Each row comes from the steps of one walk. Every step used is in the known rows, and no mark comes twice. Write the walk behind each row, first mark first.
Known rows
m/v/w/e/a/h: [-10.8  14.2  -3.5 -10.6  -9.9  37.3   5.7  -7.8 -21.6   3.9 -14.1   6.5
   1.7   1.9  30.5 -18.8   3.3  26.8  19.2  40.9  -4.9 -16.6 -25.3 -16.0
   9.4 -50.0]
w/m/a: [ 13.1  11.1  -3.5   0.8 -10.5  -7.6  15.2  -2.1  -3.5   8.0  -4.2  16.3
  36.1  -3.0 -27.5  12.5 -20.9 -12.2 -13.8   1.2  -5.6 -10.3  -6.2  23.6
   5.8  27.9]
a/h/e/w: [ 28.4 -31.7  -0.4  22.3  18.7  -9.2 -18.6  29.7 -47.0 -21.0   7.4  11.9
 -41.5  -6.6  21.0  26.1  17.1  10.7  19.0   7.4  14.9  12.0   1.8  -5.0
  32.7 -49.9]
v/m/a/h/e: [ 37.9  18.3 -17.8  13.3  -4.0   4.9  -3.7  37.6 -30.1   3.0  -5.2  -9.6
   1.8  -3.3   0.4   2.9   4.8 -15.3  -9.6  25.5  -4.1   1.7  20.3  -6.0
   8.8 -32.4]
m/e: [-16.5  -8.7   7.6  -0.4  -5.0 -11.6 -11.6 -19.1  30.3   1.6 -10.0  -6.7
  10.6   2.9  -4.5 -10.7  -7.7 -17.3  -5.7 -18.1  -5.3  21.1  20.0  -1.1
 -22.2   4.7]
w/e: [  8.4   5.1  -1.2   4.1 -13.3  17.3  17.0 -17.0  -3.1  -4.4 -11.7  21.9
  -4.1   8.8 -24.4   9.8 -22.8  15.1   0.7   7.5  -8.3 -11.2  -7.2 -16.8
  -2.4  27.5]
w/m/a/e/h: [ 21.8   8.0   2.5   7.7 -15.2 -10.3  15.8  -4.7  -5.8  12.7  10.6   9.1
  12.2  10.2 -36.7  -3.9 -10.2 -11.6 -35.8 -37.8  15.6  -2.2   8.0  14.0
   3.0  47.0]
a/e: [  0.9  -2.7  13.5  -3.4 -20.3 -13.6 -13.4   1.3   1.1  11.1  -3.8   4.6
 -23.3   0.7 -21.0   5.6  -2.1  -5.3  -1.0 -26.8   5.6   9.5  21.5   5.5
  -0.4   7.4]
h/a/e: [ -2.3 -12.2  22.4   6.0   7.3   2.7  -8.7  -1.9  23.9   0.2  13.5  10.2
 -23.0   1.6 -33.2   1.7  31.3  16.2   3.7 -32.8  -6.4  -9.0  13.2  15.0
  -1.1  14.2]
v/w/m/a/e/h: [ 23.8  10.4   3.5  13.1 -43.1 -19.5   1.8 -22.4  -8.8  -4.3   5.0   5.8
   1.1   7.4  -6.1 -21.9 -30.7 -39.1 -18.0 -35.0   5.1  -7.0   9.1  28.2
  -4.5  29.5]
h/a/e/m/w: [-34.5 -27.4  24.7 -10.9  14.9  -3.9 -14.6  -7.8  25.9   9.9  18.0 -23.9
 -36.0  -6.6  12.7 -16.8  39.0  34.9  37.1 -20.8   5.4   4.5  -5.0  17.3
   0.8   6.0]
v/m: [ -4.8  -1.8  -9.5  -2.9  -2.2 -14.0  -3.7   8.4  26.7 -11.7  -8.6  -1.8
  20.8  -2.8 -14.1  17.9  -6.9 -34.4 -12.1  -8.2 -16.7  -1.0   8.1 -15.5
 -23.1  12.7]
e/m/v: [-34.3  16.7  -5.1 -17.8   5.2   1.5  13.1   3.9  18.9  26.8 -23.1 -26.7
  11.7  -6.6  13.1  -0.4  -2.9   9.6  29.8  30.7  -5.2 -13.8 -15.0 -20.1
  -5.9  -8.5]
h/a/e/w/m/v: [ -8.0 -23.3  14.9 -17.9  51.5 -13.5  -3.9  20.8  30.5  15.0  45.2  22.7
  12.9 -15.7 -13.1  31.1  31.1  12.3 -10.0 -31.2   7.0  10.6 -11.9   2.5
  37.6  27.7]
e/m/a/h: [ -3.1  23.4  -7.3 -10.0  -3.0  32.9  -3.3   5.5 -28.0  20.4 -25.1 -25.0
  -0.3  -5.8   7.4 -19.4  15.7  37.3   9.9  33.5  -4.5 -11.3   2.9   6.5
  -1.3 -33.6]
h/e/m/a: [  1.0  19.8  -6.7   9.2 -11.1  24.2  15.9  10.4 -26.7  10.7 -21.2 -23.3
 -24.8  -3.5   8.9  -7.2  -5.9  21.5  34.3  42.8   0.2 -26.5  -8.0   6.2
   0.2  -3.8]
v/w/m/a/h/e: [ 53.6  23.9  -8.7  25.8 -37.3 -19.8  -2.3   4.7 -49.8 -16.8  -3.6   9.8
 -10.9   2.5  13.7 -11.6 -32.5 -26.1   1.2  22.9  -1.7  -6.8  13.2  33.1
  16.2 -30.8]
w/m: [  9.2  -1.5  -3.6   5.1  -6.2 -29.3  11.7  -7.9   6.2 -13.8  -1.6  23.1
  22.2   7.0 -31.1  23.9 -26.5 -22.2 -18.0 -14.3  -4.7  -3.8   0.2  11.1
  -5.9  30.8]
w/e/a/h: [ -1.7  -1.1  -4.1  -3.5   7.8  53.9  10.8  -2.3 -30.8  -7.6  -8.0  21.7
  -5.1  12.7 -13.9  -0.2  22.9  52.9 -13.3  19.8   4.7 -11.9 -17.2 -12.4
   2.0 -18.8]
h/a/e/m/v: [-34.0  15.0  12.8 -22.5  24.9  14.1   1.8   7.3  35.3  33.6   7.9 -24.8
 -11.6  -3.8  -9.1  -9.7  35.8  33.6  18.7   4.5  -3.0 -12.0  -0.6  -6.8
   1.5   7.8]
v/m/a: [ -0.2   8.1 -12.3  -5.3  -3.9   8.8   0.5  14.1  15.9  10.0 -14.6  -8.2
  35.4 -12.7  -7.6   8.7  -1.7 -23.6  -5.3   7.2 -17.1 -10.3   2.2  -3.1
 -11.1  10.5]
w/e/m/v: [-23.6  30.6 -10.6 -23.5   2.5  31.8  30.3  -8.8  10.9  27.3 -16.4 -11.6
   8.8   3.0  -2.2  -0.3 -17.4  32.7  18.6  43.6  -6.1 -13.8 -24.5 -39.6
  -1.1  19.8]
a/h/e: [ 36.9   3.6  -3.3  30.9 -12.9 -14.9  -5.9  17.1 -39.1 -13.8  -9.5   5.6
 -32.3   9.6  -6.0   5.8  -1.9   0.3  11.3  13.3   6.7   1.2  18.7  -1.2
   9.7 -46.0]
h/a/e/m: [-24.2   2.6  15.3 -10.3  15.9  20.3  -5.1  -7.3  25.0   3.6   7.0 -12.4
 -32.6   2.8 -21.3  -7.7  35.9  35.3   6.4 -15.0  -5.0 -15.1   6.8   7.1
 -12.9  21.2]
m/v/w/e: [  0.3  17.6  -2.0  -2.9 -32.3   3.7  13.4 -20.7   7.1   6.3 -15.5   7.2
   3.9  -2.0  18.1  -8.1 -41.9 -12.6  31.7  30.4 -17.9 -14.6 -15.2 -19.6
   2.8  -5.4]

Write each row's walk
[ 10.4 -37.1   4.4  21.9  14.5  -8.7  -6.8  20.3 -23.9 -22.6   4.9  14.1
 -38.1 -10.2  19.7  33.5   4.7   3.2  32.3   2.2   9.0  -2.6 -10.7  -4.9
  24.7 -11.5]  h/e/w
[ 52.6  21.7 -10.5  20.1  -9.3 -10.4  11.0  21.1 -48.6   1.0   1.8  14.9
   2.1   7.5 -18.4   6.6 -13.4  -3.3 -15.9  18.1   8.8  -0.2  12.3  19.7
  24.3 -13.7]  w/m/a/h/e
[ 13.2 -15.9  -4.3   5.9  28.5 -34.1  12.0  32.1 -11.6  -0.7  20.5  18.7
   5.4 -10.0  13.3  43.7 -13.8 -15.5  11.2  10.4  16.1   6.4 -21.1 -11.0
  39.9   8.3]  h/e/w/m/v
[  9.9   4.0  -0.2   9.8 -34.0 -39.1  -1.2 -25.4   4.2 -30.5  -6.2  19.3
   8.4   3.0   2.0   4.1 -44.0 -48.2   0.0 -12.5 -14.1  -8.9   0.8  22.8
 -14.0  11.6]  v/w/m
[  5.8 -13.8   8.4  17.5 -17.2 -13.2  -0.3 -10.2   2.9  -3.1  -1.8   1.1
 -20.3  12.2 -23.5  -6.5   4.2  -9.2  -9.3 -43.3  13.8   1.7  15.1  -5.0
 -10.9  15.7]  a/e/h
[  5.2  29.1 -12.0   2.3   5.4  -2.8   6.1  25.8 -27.3  19.8 -14.5 -29.6
 -21.7   3.8  18.3  -5.9   6.2  18.0  28.6  49.0   9.1  -2.8   3.1 -22.7
  12.1 -51.0]  a/h/e/m/v
[ 22.9 -27.2  -1.7  17.4  19.0 -28.7   2.0  18.6 -20.7 -27.5  21.8  30.3
 -15.5  -3.4   0.1  46.0 -14.4 -12.2   0.1  -8.9  14.3   5.2 -12.4   3.8
  26.0  19.3]  h/e/w/m
[-16.7 -33.4   1.6  -3.6  -1.2 -38.1 -13.6   8.7  28.1  -6.5   1.7 -11.2
  18.7 -13.4  21.7  10.7  -3.4 -35.3  19.2 -13.8  -5.3  19.1  -3.9  -6.3
  -7.2  -5.8]  v/m/w
[  4.0   7.9  12.2  -5.6 -22.8   9.2  -9.1   7.4 -11.1  33.2  -6.4  -0.2
  -9.6  -7.5 -15.6  -6.2   3.2   7.8   3.0 -10.6   3.9   0.1  16.0  17.5
  11.7   7.7]  m/a/e
[ 40.1  12.3  -5.4  25.6 -16.0   8.8  -1.0  24.3 -50.1   7.2 -13.6  -1.9
 -19.9   0.3   0.4  -5.1   5.2  12.1  16.8  29.6   4.7  -6.4  12.2  11.1
  21.2 -44.3]  m/a/h/e
[  7.6   3.8  -5.6   3.0  -9.1   5.8   0.6  12.9  13.4  13.1   1.6 -14.2
  14.5  -0.3 -20.8  -7.3   8.0 -23.5 -27.9 -31.4   4.2   0.8  17.8 -10.3
 -12.9  27.5]  v/m/a/e/h
[-31.4  -8.0   4.9  -8.5  -9.0  -6.6  -7.6 -35.5  26.6 -23.1   0.9   8.4
  21.0   6.4  18.8 -18.4 -14.3 -31.3 -20.2 -18.5  -3.1   5.6  -4.5  27.9
 -30.6  10.9]  v/w/m/e/a
[ 22.6 -14.6  -4.2  -6.2  24.4   1.4  -9.8  19.2 -34.5   3.8  13.1  20.9
  23.8 -17.1   5.2  21.8  10.0  13.4 -20.3  -1.4   7.6  10.7  -8.1  15.6
  35.3 -12.2]  e/w/m/a/h
[-31.6  -3.6  -7.2 -20.3  28.7  16.9 -23.1   8.7  24.8  -3.5   0.6 -13.2
  31.1   4.2   5.2 -11.5  37.8  -6.5 -44.5 -10.7   0.2  27.9  16.7 -13.1
 -32.6 -30.0]  v/m/e/a/h
[ -5.9 -12.0  10.0 -27.1  25.7 -30.9 -10.0  23.4   5.1  28.8  31.5  17.9
  11.0 -15.3  -0.9  36.3  -1.2  -9.0 -14.0 -26.8  17.8  27.3  -3.6  -6.0
  40.0  21.3]  a/e/w/m/v
[  6.7  36.9 -12.5 -15.8  -5.1  60.1  13.4  -6.0 -35.2  21.3 -18.9 -11.9
  -2.4   2.2  -5.0 -17.7  -1.5  58.1  -3.6  45.8  -4.6 -11.7  -6.2 -12.1
   3.6  -5.7]  w/e/m/a/h
[ 38.5 -18.8  -5.1  18.2  24.3 -26.9  -8.5  26.9 -45.5 -27.6  23.6  27.0
 -20.7   0.3   2.5  36.4  -1.5  -3.3 -13.1  -4.2  19.7  17.1   2.3   3.4
  34.3 -18.3]  a/h/e/w/m
[-13.0  -9.5  -9.7   7.0   8.0 -20.1  -1.6 -16.2  57.4 -15.9   0.9 -20.3
  35.5  11.5  -8.9 -12.7  -1.9 -50.2 -38.1 -39.4  -5.5  23.5  20.8 -28.8
 -47.4  24.2]  v/m/e/h
[ -4.8 -18.7  -3.8  -9.2  -2.3 -11.2   3.3  -3.5  22.0  -6.0   7.7   2.2
  13.2  -4.4   8.6  10.9 -20.3 -12.6   5.1  -1.5  -6.2  17.8 -12.9 -23.8
  -0.8  24.0]  v/m/w/e
[ -8.7  33.4  -6.6 -10.7 -35.5  50.4  12.9 -32.7 -13.6   4.5 -26.3 -13.2
 -13.6  -5.3  24.5 -27.6 -34.6  22.1  27.8  45.6 -18.9 -32.3 -19.7   1.3
 -10.8  15.7]  v/w/e/m/a
[-16.7  -1.0  -0.6 -13.9  21.8   0.1  -8.3  -8.5   5.9  -5.7   8.9   9.8
  30.0  14.6 -11.4  -7.9  19.8   4.0 -51.5 -16.4  11.9  26.3   8.7  11.8
 -15.0 -12.3]  w/m/e/a/h
[  2.7 -33.9  18.2  -6.3  41.4  -6.7 -13.0   8.0  17.7 -13.3  45.4  31.9
  -7.7  -7.8 -24.3  33.0  30.1  12.0 -22.2 -50.8   5.3   7.7  -1.6  19.5
  23.0  41.0]  h/a/e/w/m
[  4.9  -2.0  -0.2  25.0  -3.5  15.9  33.3 -35.7  34.5 -19.0   0.0   5.8
   9.7  11.3   2.4 -23.9  -2.5   2.8  29.4   8.8 -20.1 -37.8 -32.6 -19.9
  -8.7  10.8]  m/v/w/e/h/a
[-44.6 -19.3   8.4  -8.8  14.4  19.6  -4.8 -13.9  25.6  -0.2  -8.4  -3.2
  10.5   4.2   5.1 -11.8  23.4   9.9  -4.4 -10.4   2.9   5.3  -5.7   3.5
 -27.0  -4.1]  m/e/a
[-33.0  -9.4   3.6 -13.7  17.1   1.3   6.1 -17.6  29.7  -7.6   7.5  13.5
  34.3  11.5 -14.3   0.0   5.0  -5.9 -37.2 -22.3   7.3  13.1  -5.3  12.2
 -23.3  27.0]  w/m/e/a
[-15.9 -22.7  -4.3  14.4  33.4  -1.2   3.1 -18.9  80.0 -29.8  15.8 -13.8
  36.3  10.9 -21.7 -16.9  33.5 -29.0 -34.6 -44.4 -16.0   6.2  11.6 -18.2
 -48.7  29.9]  v/m/e/h/a
[-35.0 -23.9   8.4  -7.6  -2.3 -17.8  -5.2 -11.1   9.6   1.9 -12.9 -26.9
 -12.4  -9.4  36.7  -7.1  -0.2  10.3  47.3   9.2   3.0   2.9 -18.3   4.4
  -5.6 -13.7]  e/m/w
[-34.1 -18.7  19.9 -18.2 -11.3 -18.9 -19.9  -3.8   2.9  22.0   3.5 -29.5
 -35.0  -8.4  26.0 -12.9   5.2  12.9  32.6 -14.4  17.7  18.6   3.1   8.4
   4.9  -1.1]  a/e/m/w
[ -5.5   2.5   1.0  -5.8  -1.4 -32.8  -1.9 -22.8  32.8  -5.7   6.3   9.6
  32.2  10.6 -23.3   3.3 -25.5 -32.5 -37.9 -28.7  -0.8  27.0  17.7   8.2
 -20.3  34.4]  w/m/e
[  5.2  30.7 -10.0   7.3 -21.3 -10.6  -6.5   8.3 -30.2   4.0 -19.3 -34.7
 -34.8   0.6  52.4 -24.4 -14.4  -6.7  46.2  53.6  -0.5  -9.5   5.3  -9.0
   6.0 -67.6]  a/h/e/m/v/w
[ 13.0 -17.3  -0.6  31.4  14.5  30.1  36.1 -31.8  25.5 -33.1   7.0  22.0
  -0.3  21.0 -42.6  -4.5  18.4  30.1  -1.7 -14.4 -11.8 -34.8 -22.8 -18.6
 -16.7  39.7]  w/e/h/a
[  8.5  39.4 -10.6 -10.9 -31.6  48.5   1.8 -23.4 -37.7   5.7 -24.1 -14.8
 -15.6  -2.4  29.2 -37.9 -19.4  32.6  13.2  50.6 -13.8 -19.1  -5.9   0.5
  -3.3 -21.3]  v/w/e/m/a/h
[-15.0   0.4   1.8  -7.6  -6.0  -6.5 -20.3 -26.5   2.4 -21.2   3.1   6.3
  17.9   9.8  19.6 -26.5   0.0 -19.6 -33.6 -13.6   1.3  17.5   9.7  26.6
 -23.1 -27.5]  v/w/m/e/a/h
[-30.3  27.8   7.8 -24.4 -29.3 -11.8 -13.7  -7.0  10.3  29.1 -14.4 -33.5
 -26.2  -9.3  36.8 -23.7 -15.2 -12.3  31.5  11.4  -3.7  -2.1   8.0  -5.2
  -5.2 -15.2]  a/e/m/v/w
[ 28.4 -12.6 -13.6   6.9  26.2  12.2 -17.3  50.7 -36.3  -3.4  12.5  -2.8
  -6.1 -20.2  25.9  21.4  21.9  -2.3  -2.9  18.2   5.8  10.6   3.9 -10.9
  30.0 -35.0]  v/m/a/h/e/w
